Every row comes from one small tree of marks. The marks that hang from a mark follow it in brackets, in alphabetical order. Every link used is in the known rows. Which tree was each row made from?
(in the rows, 128 means zero)
Known rows
davanif[puve]: [ 65 119 150 125 143 127 123 149 148  95 136 119 117  96 104 130 157  87
 160 132 107 113 126 132 130]
neto[tipil[belun[davanif[davog sikizi]]]]: [184 111 139 129 130 134  78 103 169 113 125 157 135 119 146 126 126 120
 151  97 137 126 146 115 153]
davog[davanif[belun puve sikizi tebol]]: [135 158  94 122 137 126 143  96 128 153 138 122 134 120 142 128 107 239
  97 130 142 165 134 120 136]
belun[davanif[davog sikizi tebol] tipil]: [166 118 111 126 132 133 109 130 104 157 125 100 140 127 150 131  97 162
 122  90 138 115 156 118 131]
davanif[belun davog puve tebol[zeso]]: [125 134  94 128 103 115 158 117 136 146 132 120 129 141 118 125 132 141
 137 141 139 108  99 134  87]
belun[davanif[puve tebol] tipil]: [131 114 128 109 145 131  88 164  88 119 127 106 122 110 123 132 137 124
 178 130 126  82 136 129 104]
tebol[davanif zeso]: [ 55 150 180 121 147 115 164 170 136  99 131 136 111 129 109 133 158   4
 119 123 114 113  87 139 108]
neto[tipil[belun[davanif[davog puve sikizi]]]]: [191 115 134 126 120 138  69  95 187 107 125 142 130 119 141 126 136 131
 165 117 150 120 127 120 131]
tebol[davanif[belun puve sikizi] zeso]: [119 166 132 124 113 126 152 123 157 122 134 118 122 162 120 127 131 135
 102 128 146 149 101 132  86]
davanif[davog sikizi tebol[zeso]]: [121 148 110 134 118 115 180 119 143 145 143 125 143 140 141 133 124 141
  99  95 125 114  95 123 133]
neto[tipil[belun[davanif[sikizi]]]]: [172 117 149 121 143 133  75 124 151  92 130 175 134 120 140 128 139 131
 171  93 124 118 153 113 163]
davog[davanif[sikizi]]: [ 73 143 146 124 166 124 148 134 139 126 143 134 130 100 135 132 118 108
  81 109 117 166 144 119 168]
neto[tipil]: [ 96 127 142 120 152 130 117 151 180  87 140 143 113  89 124 135 154  77
 178  99 107  99 148 131 153]
zeso[tebol[davanif]]: [ 94 159 160 122 143 126 158 170 124 101 120 123 115 113 108 135 138  71
 113 135 101 111 122 133 138]
tebol[davanif]: [ 65 139 180 125 154 124 137 159 137 105 121 121 108 109 114 134 147  53
 124 117 110 131 119 135 133]
neto[tipil[belun[davanif[davog puve]]]]: [161  99 151 122 129 132  61 118 173  96 119 149 119 102 125 126 154  69
 195 138 138  98 120 130 118]
belun[davanif tipil[neto]]: [121  80 144 116 145 139  85 171 106 119 114 150 117 106 117 126 125  32
 147 144 111 118 168 134 155]
tipil[belun[davanif[davog puve]] neto]: [149  73 153 130 116 131  76 112 142 118 101 166 122 111 112 118 141  45
 148 183 126 130 114 135 148]
davanif[belun[tipil] sikizi tebol]: [156 133  89 131 125 136 124 121  87 143 141 103 141 138 145 130 104 234
 137 105 126 140 169 117 140]
puve[davanif[belun davog sikizi tebol[zeso]]]: [145 131 102 152 113 127 171 108 104 167 129 124 146 174 144 124 120 250
  92 114 136 133 145 131 116]
zeso[tebol[davanif[davog sikizi]]]: [134 169 136 136 121 133 170 124 156 134 120  98 128 128 130 134 106 122
  66 114 124 138 120 125 142]
davanif[puve sikizi]: [ 95 135 134 129 134 133 129 127 164 106 143 112 130 113 122 131 138 149
 134 110 115 135 134 123 143]

Write each row's tree
[203  96 122 136 111 129 103  87 116 151 104 175 144 135 147 123 113 163
 111 140 127 143 123 120 188] | tipil[belun[davanif[davog sikizi tebol]] neto]
[142 148 123 139 110 137 130  92 176 150 117  84 120 141 129 125 107 172
  92 124 157 176 125 131 100] | tebol[davanif[belun davog puve sikizi]]
[109 105 122 122 148 137 114 136 103 138 125 145 115 103 127 123 108  59
 109 180 125 174 169 136 157] | davog[davanif[belun[tipil[neto]]]]
[130  77 167 124 137 127  81 142 101 104 106 200 125 110 112 120 147  46
 155 161 101 133 141 128 182] | tipil[belun[davanif] neto]
[ 66 154 143 113 163 105 181 157 105 125 144 156 126 110 128 136 144  57
 108 135 113 113  88 130 135] | davog[davanif[tebol[zeso]]]
[128 130 130 119 112 137 124 143 133 117 119 120 104 148 112 125 136  37
 130 194 142 135  94 151  88] | tebol[davanif[belun[tipil[neto]] puve] zeso]
[123 175 145 127 132 132 165 145 137 112 127 117 127 128 124 135 119 129
  86 111 110 134 127 124 152] | zeso[tebol[davanif[sikizi]]]
[162 127 110 125 121 127 118 111 148 154 121 110 137 126 139 128 112 193
 120  96 143 116 131 121 125] | belun[davanif[davog puve sikizi tebol]]
[140 148 127 128 123 147 107 117 129 123 130  74 118 143 130 128 113 165
 122 134 150 162 138 130  95] | tebol[davanif[belun[tipil] puve sikizi]]
[117 133 129 149 126 126 180 123 118 148 133 120 142 156 145 131 135 197
  92 108 124 112 115 133 126] | puve[davanif[davog sikizi tebol[zeso]]]
[128 124  95 130 115 122 147 137  90 149 137 110 133 141 130 128 117 109
 144 139 134 108 125 131  94] | davanif[belun[tipil] davog tebol[zeso]]
[122  88 164 129 127 125  77 126 123 109 114 143 126 108 111 121 147  63
 164 153 128 119 120 126 118] | tipil[belun[davanif[davog puve]]]
[131 135 111 139 126 125 154 105 145 149 134 110 140 119 144 133 116 190
 103  92 120 130 128 119 158] | davanif[davog sikizi tebol]
[ 90 150 148 120 123 120 146 148 140 112 127 123 109 145 103 126 147  68
 130 152 136 129  95 141  75] | tebol[davanif[belun puve] zeso]
[146 150  90 120 139 135 124 107  96 149 144  94 132 125 149 130 100 219
 112 145 149 156 141 122 120] | davog[davanif[belun[tipil] puve sikizi tebol]]
[167 124 132 130 115 111 131 115  99 138 127 165 151 152 141 126 128 129
 119 114 132 112  96 115 132] | tipil[belun[davanif[davog sikizi tebol[zeso]]]]
[106 136 108 124 124 110 163 145  97 131 136 156 134 140 117 127 138 139
 143 120 114 108 128 128 120] | davanif[belun tebol[zeso]]
[142 155  86 124 106 120 160 114 127 135 145 130 141 155 128 127 128 215
 128 119 135 124 110 124 108] | davanif[belun puve sikizi tebol[zeso]]
[181 116 129 131 115 126  95  91 117 136 119 134 144 131 139 125 127 192
 138 128 141 121 105 116 134] | tipil[belun[davanif[davog puve sikizi tebol]]]
[154 104  93 128 121 138 115 129  92 142 122 134 123 121 130 126 117 153
 150 156 116 133 158 135 158] | davanif[belun[tipil[neto]] tebol]
[136 128  90 127 104 125 138 126 108 142 139  94 127 141 125 127 124 125
 155 157 145 100 104 137  70] | davanif[belun[tipil] davog puve tebol[zeso]]
[134 142 124 114 135 113 151 152 112 134 134 160 144 147 134 131 126 140
 116  79 120 100 123 117 132] | belun[davanif[sikizi tebol[zeso]]]
[ 92  92 139 155 132 136 126 129 113 144 113 119 125 128 119 120 130 166
 122 134 121 148 186 138 124] | puve[davanif[belun davog]]
[170 103  83 139  94 153 103  87 155 150 125  96 128 135 135 120  96 155
 114 161 148 170 159 133 135] | davanif[belun[tipil[neto]] davog puve sikizi]
[ 95  93 143 145 146 145 103 159  66 121 126 107 121 129 119 124 137 159
 157 143 115 132 201 136 118] | puve[davanif[belun[tipil]]]
[115 158 113 122 122 119 167 128 146 117 150 125 136 138 130 134 146 167
 126 115 121 101  80 125 121] | davanif[puve sikizi tebol[zeso]]
[ 94 140 143 133 119 117 159 137 142 139 119 125 116 145 113 125 126  46
 100 133 139 142 107 138  86] | tebol[davanif[belun davog] zeso]
